Each row was made from one path, in order. Every step used is in the known rows, and no mark comes twice. Write each row's path.
Known rows
r/a/h/f/d/g: [ 20   5 -17  11   4  19 -18  45 -30  39  -8  -4   2 -11  -2   0 -21  -6
  -3 -16   3   1 -32  27   1   5  -5   3  28  -9 -33  24  10 -34   6]
n/v/z/y/g: [ 35 -38 -12  21  -1  14 -13  13  33 -32 -39   7  35  51  12  42   2  18
 -27  17 -21  -4   3 -30   1  25 -33 -23  19   0  15  44   5  18 -14]
f/h/a/r: [-10   9 -72   3   0   1   1  37  13  42  -5   3   2 -25   9   3 -30 -16
 -63 -19 -10 -18 -10  -3  -1  28   2   9  20  24 -28  -7   9  44   2]
g/d: [ 17 -29 -15   8   0  -3   8 -24  -2 -22   8  17  40   9  14   1  -4  -6
 -58  17  20 -26 -30  -5  -2  20 -17   8  -8   6  12   8 -38  35 -13]
b/y/z: [ 11  -4 -39  17  -3  -8 -24 -39  48 -28 -10  55  72  39  17  19 -23 -17
 -75  40  24  -7 -14 -23  -8 -31 -31  14   7  10  67  -2  -2  -5 -12]
z/y/b/r/a/h/f/d: [-12  15  10   3   6  28   1  15   3  16 -12   4   5   3   3  17 -20  49
 -11  24   8  -3  -9  12   3  13 -24  -4  13  -7 -55  -9  51 -13  19]
y/g/d/f/h/a: [ 18 -23 -35   5 -31  24  26  20  13  27  -8  -6  -6 -23   9   3  12 -18
 -38  30 -13 -39   9 -27 -20  37  21  14 -17  -5 -20  27 -12  40 -20]
n/v/z/y/b/r/a: [-30 -33  37  55  19  56   4 -13   4  13 -41 -16  27  29  30  18 -22  55
 -27  49  -6 -13  -9   2 -17  16 -33   7   3  -8  28  35  16  15  20]
g/d/f/h/a/r/b: [ 10  -3 -49   1   3 -13  26  21  42  19   5  15  17 -44  -4  18 -20 -26
 -44  23 -12 -23 -33   5  11  14  15  42 -25  34 -23  -4   8  33 -22]
a/h/f/d: [ 20  24 -32 -16   1 -13 -15  32  -9  18  -2  23  -1 -14 -15  16 -13  26
 -19   4  10  -7  -9   6  10  14 -13  -9  17   0 -57 -12  30 -12   4]
d/f/h/a/r/b: [  5   4 -52   7   8  -9   3  36  47  28  -9  11   2 -41  -8  20 -28 -21
 -41  21 -17 -18 -22   7   8   5   1  43 -16  35 -21   0  25  27 -12]
z/y/n: [ -2  -9   9  19 -18  -3 -17  -7  28 -36  -5  -3  27  61  -8  27 -18  21
 -57   1  -1  -3 -13   9 -19 -11 -36  11  13 -43  28  15  -1  57  24]
a/r: [  1   0 -47  10  22 -20 -21  17  13  10 -10  18  21  -4  10  -4 -29   3
 -59 -16   1  -9 -36   7  14   8 -29  16  36  28 -14 -14 -12  54   4]
b/r/a/h/f: [-11  -1   2  31  17  71 -29   8 -32  45 -20   8 -50 -22 -16  -6 -15  13
 -20  40  24 -31 -15  35   4 -21   2   9   7   0 -15 -15  26  -4  22]
z/y/g/d/f: [ 23 -42  27   7 -14  -2  15  -8  33 -39  -9   6  41  13  10 -10  25   4
 -29  39  -4 -28 -25 -26  -2  24 -15  34   4   7  -8  24 -34  61 -22]
h/a/r/b/y: [ 20   8 -67  36  -1 -28 -19   0  57 -22  -3  45  30   7  -6  17 -32 -34
 -26  32  -3   4 -16   3  17 -50 -20  13 -11  47   7 -12  37 -18  -8]
v/n: [  5 -13 -17  17  10 -17 -35  27  -4   0 -14  10  26 -11 -14   7 -16  26
 -20  19  -2 -20 -26   7 -20  -9 -22  13  -6  -3  57  -8 -26  42  -6]
r/a/h/f: [ -2  -2  -2  19  -2  51 -32   8 -33  47  -7  13 -38 -10 -20  -8 -19  -1
 -32  26  27 -30 -14  46   6 -22   2  13  -2  -4   3  -2  17 -14  18]
r/a/h/f/d: [ 15  20 -15  -8  -5   5 -16  20 -24  33  -4  23  -6  -5  -9   7 -14  22
 -19   9  -1  -7  -6  19   4  -1  -3  -3  10  -6 -35   0  27 -21   1]
m/b: [ 19 -26 -44   1   2   3  -9  10  33  10  22  -7   0  38 -14   7 -27   4
 -35  12 -19 -17  -4  26  -7   9 -66  14   5   4  24  24 -12  27   7]
a/r/b: [ 18   3 -50  12  33 -28 -23  15  40   3  -7  22  13 -12  -7  28 -39  -9
 -46  15  -2  -5 -41  15  22 -15 -25  29  -1  38   0 -10  20  15 -11]
n/v: [ -4 -21  -2  47  19 -31 -19  10 -14  13 -33   8  15  20  28  27 -25  36
 -35   2  11 -12 -16  -1 -27  13 -12   0  22  21  33  38 -36  16  20]
y/g/d: [ 43 -36 -24   3  -7   1   9 -23  -7 -31  -3  16  25  21  17   7  12 -13
 -44  30   7 -27 -29 -28   2  19  -5  -6  -8  -5   4  16 -40  24 -30]
d/f: [  6 -21   4  17   6 -13 -22  17  22  -2 -20   3  15 -10  -2 -15   7  24
 -31  31  -6 -24 -17  -7 -11  13 -32  47  17   7   0  23 -20  59  -1]
h/f/d/g: [ 26   4 -42  15   3  -9 -24  48  -4  15  -9  11  14 -12  -6   5 -10  10
 -12 -27  -5  -3 -41   3  -3  16 -18   2  36 -10 -45  20   5 -15  14]
y/g/d/f/h: [ 18 -40   0 -11 -15  10  50   9 -12  24  -9  -8  11 -17  21  -9  18 -13
 -57  38  12 -29  -2 -13 -10  41  12  22  -1   5  20  21 -48  66 -36]
y/n/v: [ -5 -13   7  39  -6 -32  -7   5 -29   4 -29   2  12  40  22  36 -19  48
 -39  11   8 -13 -24   3 -37   6  11   2  20 -22  37  35 -54  39  32]
v/n/y: [ 21 -43 -13  20 -15 -27 -54  14  -9 -34 -11   3  19   5 -14   7 -27  -6
 -12  11 -21  -8 -12  -2 -14 -31  -3   7 -28   4  65 -19 -26   1  -8]
z/y: [ -3 -22   6  31  11  -2 -30  -4  57 -35 -11   6  35  40   1  13 -26   5
 -55  -7   6   3  -3   4  -5  -1 -72   9  15  16  26  14  22  34  10]
v/n/y/g: [ 50 -47 -26  13 -20 -14 -49  12 -14 -38 -30   4  -6  24  -6  15  -6 -16
   1  24 -27  -8 -10 -31  -8 -22  11 -10 -20  -8  50  -6 -22 -12 -25]
b/r/a/h/f/d/g: [ 10   5 -10  21  19  33 -15  44 -28  36 -19 -11 -10 -21   3   2 -15  11
  10   0   2  -1 -34  18  -4   6   0   1  35  -9 -51  10  16 -27   8]
n/y: [ 26 -45 -21  26 -17 -19 -51  -3  -2 -33 -11   7   3  23  -3   7 -27 -21
 -33   3 -18  -3  -3  -7  -3 -18 -23   1 -12  15  34  -3 -12 -14   2]
n/y/b/r/a: [-16 -41  24  52   5  47 -24 -24 -17   6 -32 -18 -14  21  20  -1 -31  19
 -20  48  -7 -15 -12   1 -14 -15 -19  16 -12  -8  31   8  12  -4  18]

Which path is each row?
[-20 -24  43  35  30  67  11   9 -15  27 -29 -39  15  18  18  26 -33  29
 -15  49  27  -8  13  34  -2  18 -28  -4   4   8  -1  24   8  10   5]  n/v/z/y/b/r/a/h
[ -4  10 -70  16   1 -11 -28  31  31  13 -10  15  12 -15   2   4 -27  -8
 -49 -21 -16 -20 -24  -5   3  14 -16  12  26  22 -43  -8  11  37  14]  h/a/r
[ 17 -19 -26  18  -8  -9   2  24 -10   3 -22   7  56  26   3  46  -1  57
 -47  26 -18 -18  -6   1 -16  32  -4  -8  12 -32  14  41 -30  42   8]  y/n/v/z
[-33 -27  36  51  20  55 -14 -27  11   7 -33 -16   6  30  25   0 -28  32
 -31  43   3 -13 -13   8 -15  -3 -48  17   3  -8  31  16  25  18  20]  z/y/b/r/a
[-10   2 -54   1  -6  -1   8  43  22  45 -11   1   8 -41   9  -7 -20  -9
 -54 -10 -15 -23 -11  -2  -5  28   6  31  20  30 -37  -3  -1  63   2]  d/f/h/a/r
[ 14  10 -68  18  18 -21 -28  23  52   4  -8  23   3 -19 -13  30 -38 -20
 -37   9 -16 -12 -33   5  12 -12 -14  27 -13  29 -24  -6  38   2  -4]  h/a/r/b
[ 25  -9 -49  -5  -5  -7  26  24  40  13  -4  13   8 -33   0  21 -12 -33
 -34  28 -17 -25 -30  -8  13  14  24  35 -24  28 -31   1   8  25 -33]  y/g/d/f/h/a/r/b
[-24 -22  20  48  22  54 -16 -22 -11  24 -34 -16  -8  14  24  -2 -25  37
 -25  54   7 -20 -17   5 -16  -3 -31  17   2 -11  27  16  11  16  17]  y/b/r/a
[  3   2 -24  12   7  32 -31  22 -20  30  -2  14 -31 -20 -26   8 -16   6
 -31  16  39 -29 -18  31  10  -8  -6   6   6   4 -25 -15  13   5  20]  a/h/f
[-21 -17 -14  40  42  29  -7   0  10  -6 -31 -24  -3  -5  17  17 -20  55
 -23  47  24 -24 -25 -21 -12  32 -47   5  13  -4 -25  -8  11  45  24]  y/b/r
[ 50  -8 -56  22   1 -19 -20  -4  35 -34 -24  35   8  29   5  18 -14 -34
 -13  46  -2   6 -15 -23  21 -43  -9  -1   1  31  22  -3  15 -10 -30]  a/r/b/y/g
[  9 -31  18   7  -5 -11  14  -5  13 -13  -3   8  44 -12   7 -20  18  12
 -39  35   3 -33 -32 -11  -8  25 -14  46   1   9  -6  18 -48  66 -14]  g/d/f
[-15 -27  -5  28  -2  10  12  11  37 -13 -10 -17  76  38  14  44 -30  55
 -43  17  14 -12  -6   3  -3  53 -65  -1  -4  -3   7  38   7  33  29]  n/v/z/y/b
[ 21 -25 -19 -11 -15  -2  62   2  15  15  -3  12  27 -23  22  -7   7 -32
 -50  53  11 -15 -10  -6  12  10  19  29 -13  36  18   5 -31  52 -45]  a/r/b/y/g/d/f/h
[ -6  19  -5  -2   6  25   2  18 -22  33 -15   6  -9 -10   1  15 -17  49
  -5  30  10 -13 -14  10   4  18  -8  -4   7 -11 -62 -12  36 -16  16]  y/b/r/a/h/f/d
[-22  -2   4  29  14  71 -16   6 -34  47 -16  -4 -43 -17  -9   0 -23  24
 -17  47  35 -32 -20  35   3  -6  -4  13  -5  -9 -21 -12  21  -1  30]  y/b/r/a/h/f
[ 19 -30 -27   7 -12  -6 -47 -31  29 -32 -10  30  48  35   8  28 -30 -24
 -74  15  -2 -14 -16 -27  -7 -16 -15  16 -11   5  59  -5  -9 -12 -11]  n/y/z
[ 42 -20 -58   1 -24   2  41 -19  18 -15   5  29  28   4  19  15  -3 -54
 -40  39   2 -16 -18 -21  13  -5  25  -4 -28  27   3  -2 -11   4 -44]  f/h/a/r/b/y/g/d
[  0   5 -10  21  16  37  -2  42 -29  40 -15 -21  -1 -17   5   6 -23  21
  10   3  13  -5 -38  21  -2  22  -6   3  29 -16 -59  11  20 -24  18]  y/b/r/a/h/f/d/g
[ -7 -27  29  29  21  58 -15  -3 -38  22 -20 -42 -24   8  10   3 -40  -4
  -7  48  24  -9   6  26  -1 -11 -15   5 -14   9   5  -4   2 -11  -2]  n/y/b/r/a/h
[ 20   3 -30  26 -22 -29 -13 -20  21 -37  -2  28  21  48 -15  29 -19  -1
 -34  51   7   2 -17  10  -8 -56  -9  13 -15 -26  50   4   3  15   7]  r/b/y/n
[ 26  10 -36   6  10   3 -16  58 -19  24  -2  -7   7 -20  -8   8 -16   2
  -3 -22  12   0 -34  16   4  17 -11  -1  37  -5 -59  13   7 -22   6]  a/h/f/d/g
[ -6  -7  -5  21  14  68 -14   7 -19  49  -5   2 -53  -6 -21  -6 -20  12
 -16  41  12 -32 -13  49   3 -17 -10  13   3  -2 -13  -7  23  -3  23]  m/b/r/a/h/f
[ 18  18 -42  -1  -9 -22 -22  19   5   4  -8  43  11  -6  -9  13  -3  39
 -30  -5 -12 -10 -20 -13   0  12 -18  -3  18  -8 -37  -4  29  -3  13]  h/f/d
[ -3   0 -16  43  -8 -55   4  -5  -2 -11 -23  27  30  39  21  40 -29  26
 -30  27   8   4 -30  16 -17 -33  20  10  13   7  44  15 -38  15  20]  a/r/b/y/n/v
[  8 -12  -6   7 -20   9  -7   7  36 -38  -3   1  54  54 -17  36  -7  32
 -59  11 -14  -6  -4   5  -7   8 -39   1  10 -52  20  22   6  61  14]  v/z/y/n
[ -2 -11  -1  51 -18 -42  -4 -10 -18 -12 -25  18  29  55  25  32 -18  36
 -31  24  13  -1 -13   4 -31 -24  11  -1  17  -9  52  29 -47  21  27]  b/y/n/v
[ -3   6 -29  49 -18 -44  -1   5   9  -6 -23  25  23  33  16  43 -32  19
 -25  21  -4  -3 -22   7 -24 -28  31  10   5   4  20  17 -22   8  30]  h/a/r/b/y/n/v
[-14 -18   7  33  -3  65 -27   3 -41  31 -15  -5 -45 -13 -14   1 -28   8
 -10  44  28 -30 -16  34   7 -19   7   9 -17  -4 -12 -22  21 -22  28]  n/y/b/r/a/h/f
[ 36 -42   0   8  -9   9  14 -28  21 -51  -2  16  40  39  19  15   6 -20
 -46  14  10 -16 -21 -24   4  19 -19  -5  -5   4   9  17 -21  31 -26]  z/y/g/d
[ 14  -2 -49  17 -16 -21  32  -5  50  -7   5  38  44 -18   5   1 -18 -41
 -35  49   5  -7 -15   4  12 -29   8  31 -26  51  10 -10   6  11 -24]  g/d/f/h/a/r/b/y
[-24 -17  41  29  31  66  -5   0  -8  23 -20 -41 -10  19  13   8 -40   9
 -19  45  35  -5   7  33  -2   0 -41   8   4   6   0   8  21  12   6]  z/y/b/r/a/h
[-16 -34  -7  37  19  15 -19   5   0 -28 -32 -26   4  -6   7  18 -30  46
   0  48   5 -19 -26 -22 -15  10 -23   6 -12  -1   1 -30  -3  29  15]  v/n/y/b/r
[  4 -40 -20  26 -23 -11 -22  -4  -1 -22  -3 -18  20  25   5  17 -40   9
 -31  14  10 -14 -16  -2  -3  12 -39   9 -27  -3  19   2 -10  -5  24]  n/y/b
[  0 -20 -27   9 -26  20  28  21  15  34  -2  -4   9 -32   3   1   3 -15
 -47  16 -10 -37   6 -14 -24  40   8  23 -16   2 -18  24 -12  49 -10]  g/d/f/h/a
[ 13  -5 -59  -1 -26   2  36  19  24  16  -5  17  23 -20  18 -10  -2 -32
 -45  15 -11 -21 -14 -17   6  17  22  15  11  32 -33  -8 -17  47 -22]  b/y/g/d/f/h/a/r
[-34 -22   7  46  37  36  -4  -5  42 -30 -33 -27  13  16  18  22 -26  53
 -29  34  21 -13 -17 -21 -10  27 -67   6  19   4 -23  -7  27  47  28]  z/y/b/r
[ 41 -10 -58  17 -18  -7   7  14  42  -7 -28  24  -2   2   4  12  -2 -39
 -12  54 -17  -5   3 -24   8 -24  12  11  -9  30   3   7  17   5 -33]  d/f/h/a/r/b/y/g
[  9  12 -69   8  -7  -1   2 -23  68   2  -3  54  63   8  13  36 -36 -46
 -78  38  13 -10  -8 -17   2 -29  -2  20 -17  30  49 -10  22 -14 -24]  f/h/a/r/b/y/z
[ 40 -52  13   5 -29 -14   5  -8   4 -38 -10  10  25   5   7 -14  25  -7
 -20  40 -15 -29 -25 -32  -1  14   9  31 -10   6  -4  15 -50  41 -25]  n/y/g/d/f
[ 13 -27 -19   1 -11  -9 -45 -16  16 -29 -12  31  61  19   0  28 -31  -8
 -58  21  -8 -16 -21 -21 -17 -24  -4  18 -23  -6  84 -20 -26  -9 -16]  v/n/y/z
